Known rows, with every step that occurs
siti-nelava-lamil: -0.68  0.36  1.27 -1.53  3.10  0.78 -3.95  0.01 -2.59  1.50 -5.55 -1.00 -0.63 -3.74 -0.68 -1.43  3.36 -3.08  1.54 -1.05 -0.29
lamil-nelava: -0.21 -0.18 -0.95 -1.87 -1.42 -3.71 -1.83 -0.17  4.02 -0.72 -1.13 -3.64 -1.19  1.36 -0.02  2.04 -2.50 -2.01  2.86 -0.74 -1.00
lamil-nelava-siti-peke-sepaf-dumi: -0.04 -2.34 -3.12 -0.51 -0.32 -1.16  5.04 -2.65  4.47 -2.95 -2.90 -0.12  4.01 -2.04  1.70 -3.30 -2.53 -2.77 -3.74 -0.63 -0.40
gamas-lamil-mibem: -1.62  0.93  1.28 -3.67 -1.80  1.18 -3.99 -0.23 -0.37  2.07  1.21 -2.42 -1.98 -0.84 -6.02 -2.08 -1.71  2.30 -0.26  2.72 -3.99
lamil-nelava-gamas:  1.31  2.72  0.76  2.45  1.34  1.75 -0.54  1.16  6.67  1.72  3.33 -2.98 -0.22  2.15  1.10  4.87 -0.89  0.01  5.18  1.30  4.85
mibem-lamil-peke-siti:  0.52 -3.47  1.10  2.43 -2.73 -1.94  2.93 -2.00 -2.95  1.17  2.10 -0.99  1.36  0.16  1.08 -0.73 -1.26  2.41 -1.94 -3.47  0.19
mibem-lamil:  1.26 -4.59 -0.44 -0.89  0.53 -0.48 -0.96  0.14 -0.08  3.76  2.43 -4.60  1.11  0.09  0.35 -0.38  0.50 -1.34  0.17  0.44 -2.58
siti-peke-sepaf-dumi:  1.72 -1.31 -1.37  0.33  0.62  1.08  3.71 -2.29  5.63 -3.05 -1.93 -1.17  5.20 -2.19  0.97 -3.28 -1.59 -0.95 -3.80 -0.19 -2.23
siti-nelava-gamas:  1.00  3.99  2.76  2.72  5.07  3.31 -1.18 -0.03  5.18  0.51  2.43  0.25  0.03  2.31  1.51  4.64  5.57 -0.07  4.16  1.60  4.19
mibem-lamil-gamas:  0.16 -0.70 -1.13  0.14 -2.54  0.12 -1.54  0.37  0.95  1.14  2.90 -6.32 -1.83 -0.82 -2.70 -1.00 -3.35 -0.34 -1.10 -1.78 -3.97
lamil-nelava-siti-peke: -2.14 -2.14 -4.88 -1.17  0.68 -2.73  3.58  1.14  4.18 -2.18 -4.43  1.76 -1.86 -0.46 -0.49  0.19 -0.18 -2.10  0.09  0.05  1.06
lamil-gamas-nelava-siti-peke-sepaf-dumi:  0.71  0.64 -1.09  0.81 -0.50  1.47  5.52 -1.75  5.62 -2.43 -1.05  1.03  3.63 -1.48  1.67 -2.05 -1.50  0.97 -3.62  0.27 -0.42
gamas-lamil-nelava-siti-peke-sepaf: -2.58 -3.84 -3.50  0.14  0.41  2.85  2.77 -0.10  0.85 -0.84 -2.73  2.11 -0.42 -3.65 -0.68 -2.89 -2.78 -1.93 -3.71 -0.87  2.76
nelava-siti-lamil-peke:  1.13 -1.05  1.85  3.64 -3.89 -4.59 -1.02  0.17 -4.98 -0.92 -0.06  1.20 -1.31  0.27  2.42  0.16 -0.09  1.59 -0.66  3.05  1.75
nelava-siti: -0.29 -2.06 -2.41 -0.95  0.37  0.47  3.60 -1.37  2.31 -0.42 -2.39  0.59 -2.16 -2.10  1.72 -1.41  5.16  1.42 -0.02  0.50  1.67
nelava-siti-peke-sepaf-dumi:  0.80 -2.27 -2.56  0.21  0.61  1.13  5.71 -2.80  4.61 -2.85 -2.72  0.53  4.29 -2.96  1.86 -4.15 -0.03 -1.07 -4.52 -0.04 -0.57
lamil-peke-siti-nelava: -1.30  1.05  2.43  1.01  1.03 -3.19  0.29 -2.87 -1.37 -2.99 -1.65  2.57 -0.17  1.71  0.92  1.16  3.60  0.05 -0.45 -3.41 -0.08
mibem-lamil-peke-siti-nelava-gamas:  0.39  1.39  3.18  4.72  3.38  1.55  1.04 -0.87  0.06  2.24  4.62  1.21  1.41  2.67  1.95  3.85  3.20  0.27  1.90 -0.68  5.06
gamas-lamil-nelava-siti-peke-sepaf-dumi: -1.64 -3.40 -3.07 -2.03 -1.15 -1.08  3.47 -2.70  2.28 -3.07 -1.90 -0.05  3.82 -1.91  1.68 -3.59 -2.34 -3.24 -4.62  0.27 -1.41
peke-siti-nelava: -1.41  0.47  0.14 -1.81  3.78 -0.97  0.96 -2.10 -1.09 -2.86 -2.07  3.54 -0.18  1.88  1.10  0.87  6.20 -0.90 -0.04 -4.27 -1.15
dumi-sepaf:  0.35  2.64  0.05 -0.09  0.43  2.55 -2.11 -1.09  4.97 -4.17 -0.68 -2.58 -0.36 -0.50 -1.87 -1.28  0.74 -1.88  1.37  1.25 -0.34

Rows
 2.03 -1.77 -1.56 -0.79  0.60 -0.69  0.42  1.91 -8.47 -1.68  0.89  4.88  0.35  2.14  2.55  0.12  2.65  0.73 -0.84 -2.33 -1.19 -> peke-siti-lamil
-2.58 -2.16 -0.89 -4.22 -2.81 -3.65 -4.40 -0.13  0.73 -0.94  0.47 -3.65 -1.25  1.83 -0.10  1.60 -2.30 -2.61  1.61  0.56 -2.52 -> gamas-lamil-nelava
-0.10  1.11 -2.46  0.22 -2.64 -0.70 -0.69  1.75 -4.50 -2.53  0.48  0.64 -3.90 -0.57 -0.55 -1.11 -0.31  0.26 -1.42 -0.48 -1.56 -> nelava-siti-lamil-gamas
-2.01  3.47  2.89 -1.65  1.50  2.92 -4.42  0.08  0.21  2.85  3.32 -0.58 -1.51  0.97 -5.24  0.56  0.47  1.33  1.49  3.69 -0.35 -> siti-nelava-gamas-lamil-mibem
-1.32  2.52  1.19 -2.17  2.10  1.93 -2.01 -0.46 -4.60  3.48 -4.03  1.08 -1.49 -3.47 -6.25 -3.68 -0.44 -0.01  0.19 -2.12 -0.97 -> peke-siti-nelava-lamil-mibem
-0.81  2.79  2.20 -1.07 -0.10  4.09 -3.40  0.69  1.26  3.58  4.16 -1.90 -1.32 -0.08 -5.44  0.06 -1.25  3.16  1.44  3.96 -0.06 -> nelava-gamas-lamil-mibem
 1.98  3.81  2.21  0.39 -1.17  0.64 -0.18  3.24 -2.00 -0.06  3.26  3.45 -0.78  4.43  1.90  4.34  0.52  4.66  2.13 -0.30 -0.65 -> peke-siti-lamil-gamas-nelava
-1.47  3.30  0.32 -0.29 -0.52  1.14 -3.93  0.25 -1.04 -0.61 -3.64 -3.40 -3.34 -4.12 -3.48 -1.93 -1.04 -1.81  0.14 -2.93 -2.17 -> siti-nelava-lamil-gamas
 0.64 -1.71 -1.36  0.62 -0.35  1.13  5.29 -1.48  3.29 -0.27  0.52  0.04  4.41 -1.21  1.77 -2.48 -2.35 -0.54 -4.26  0.38 -1.15 -> mibem-lamil-gamas-nelava-siti-peke-sepaf-dumi
 1.19 -2.46 -2.40 -0.83  0.49 -1.51  0.10  1.82 -6.81 -0.79 -0.58  4.03 -1.56  0.58  3.17 -0.52  4.39 -0.48 -0.21  1.90  0.44 -> nelava-siti-lamil
-0.40 -3.86 -1.42 -2.01 -1.09 -4.46 -2.18  0.18  0.56  2.78  1.48 -5.16  0.14  1.82  0.21  1.38 -3.94 -4.15  1.76 -0.61 -1.97 -> mibem-lamil-nelava
-2.32 -4.49 -5.20 -1.29  0.86 -3.29  3.35  1.32  2.02  0.00 -2.62  0.91 -1.17 -0.16 -0.43 -0.14 -1.07 -3.59 -0.55  0.11  0.45 -> mibem-lamil-nelava-siti-peke
-0.95 -1.14 -2.44  0.10  0.88  0.09  4.16  2.77  3.35  0.81 -0.53  2.43 -1.18  0.77 -0.11  1.39  0.77  1.04 -0.05  1.43  0.72 -> mibem-lamil-gamas-nelava-siti-peke
-0.58  0.39  4.88  5.42 -0.78  3.86 -2.29 -2.08  0.26  0.82  2.41 -0.93  0.97 -2.16  0.32 -0.07 -1.98  1.01 -1.94  1.27  4.69 -> siti-nelava-gamas-lamil-peke-sepaf
 0.63  1.63 -1.86  0.29 -2.40 -0.18 -0.53  1.83 -5.70 -3.07  1.53  1.23 -2.39  0.77 -0.98 -0.69 -1.60  1.20 -1.85 -3.80 -2.90 -> peke-siti-lamil-gamas
 2.88 -0.82  2.32  2.93 -3.07 -1.90  0.66 -2.91 -0.50 -2.12  0.52 -1.67  5.10 -1.20  2.99 -2.76 -3.12 -0.06 -3.81  1.30 -1.16 -> siti-lamil-peke-sepaf-dumi
 0.10 -1.59 -2.38 -1.98 -1.06 -4.64 -1.11  1.67 -6.12 -1.54  0.16  2.22 -0.52  3.42  1.81  1.73 -2.31 -2.56  1.06 -2.69 -0.90 -> peke-siti-lamil-nelava
 0.41  3.81  3.43  4.74  3.18  2.16  1.11 -1.04  2.38 -0.15  2.88  2.16  0.58  2.39  1.98  4.27  4.02  1.64  2.57 -0.85  5.66 -> lamil-peke-siti-nelava-gamas
-2.30  0.28  1.42 -1.13  2.72  3.32 -1.86 -0.39 -1.09 -0.49  4.02  1.96  0.19  2.23  1.58  2.81  5.62  0.14  0.91  0.57  1.64 -> peke-siti-nelava-gamas-lamil
 0.55 -0.90 -1.29 -1.80 -1.25 -5.26 -3.89  2.22 -3.58 -0.93 -0.06 -0.50 -0.94  3.33  1.37  2.34 -2.77 -3.42  2.41  0.41 -1.44 -> siti-lamil-nelava
 1.22  3.69  3.56 -1.20  0.25  3.31 -2.76  1.92  0.13  6.61 -1.89 -0.96 -0.96 -2.43 -5.19 -1.05 -2.21  3.76  3.20  2.32 -0.11 -> gamas-nelava-lamil-mibem
 1.99  1.26  3.13 -0.52  1.08  3.18 -1.85  2.39  0.69  4.79 -2.69 -0.87  0.54 -2.21  1.26  1.24  1.95  2.42  4.07  1.58  1.55 -> gamas-nelava-lamil
 2.37  4.42  2.97  0.56 -1.46  0.24 -2.34  3.69  0.08  0.39  3.16  1.30 -1.20  4.28  1.46  4.90  0.09  3.97  3.05  2.15 -1.10 -> siti-lamil-gamas-nelava
 0.49 -0.96  1.52  2.49 -2.66 -0.04  2.02 -1.46 -3.37  0.55 -2.37 -0.25  0.40 -3.42  0.29 -2.06 -1.06  3.11 -1.15 -4.14  1.72 -> nelava-lamil-peke-siti
 0.97  2.18  1.07 -1.36  0.22 -0.04 -0.87  2.37 -5.04  3.47  0.82  4.48 -2.04  1.76 -2.36 -0.03  0.53  3.15  1.40  4.12  0.15 -> gamas-nelava-siti-lamil-mibem
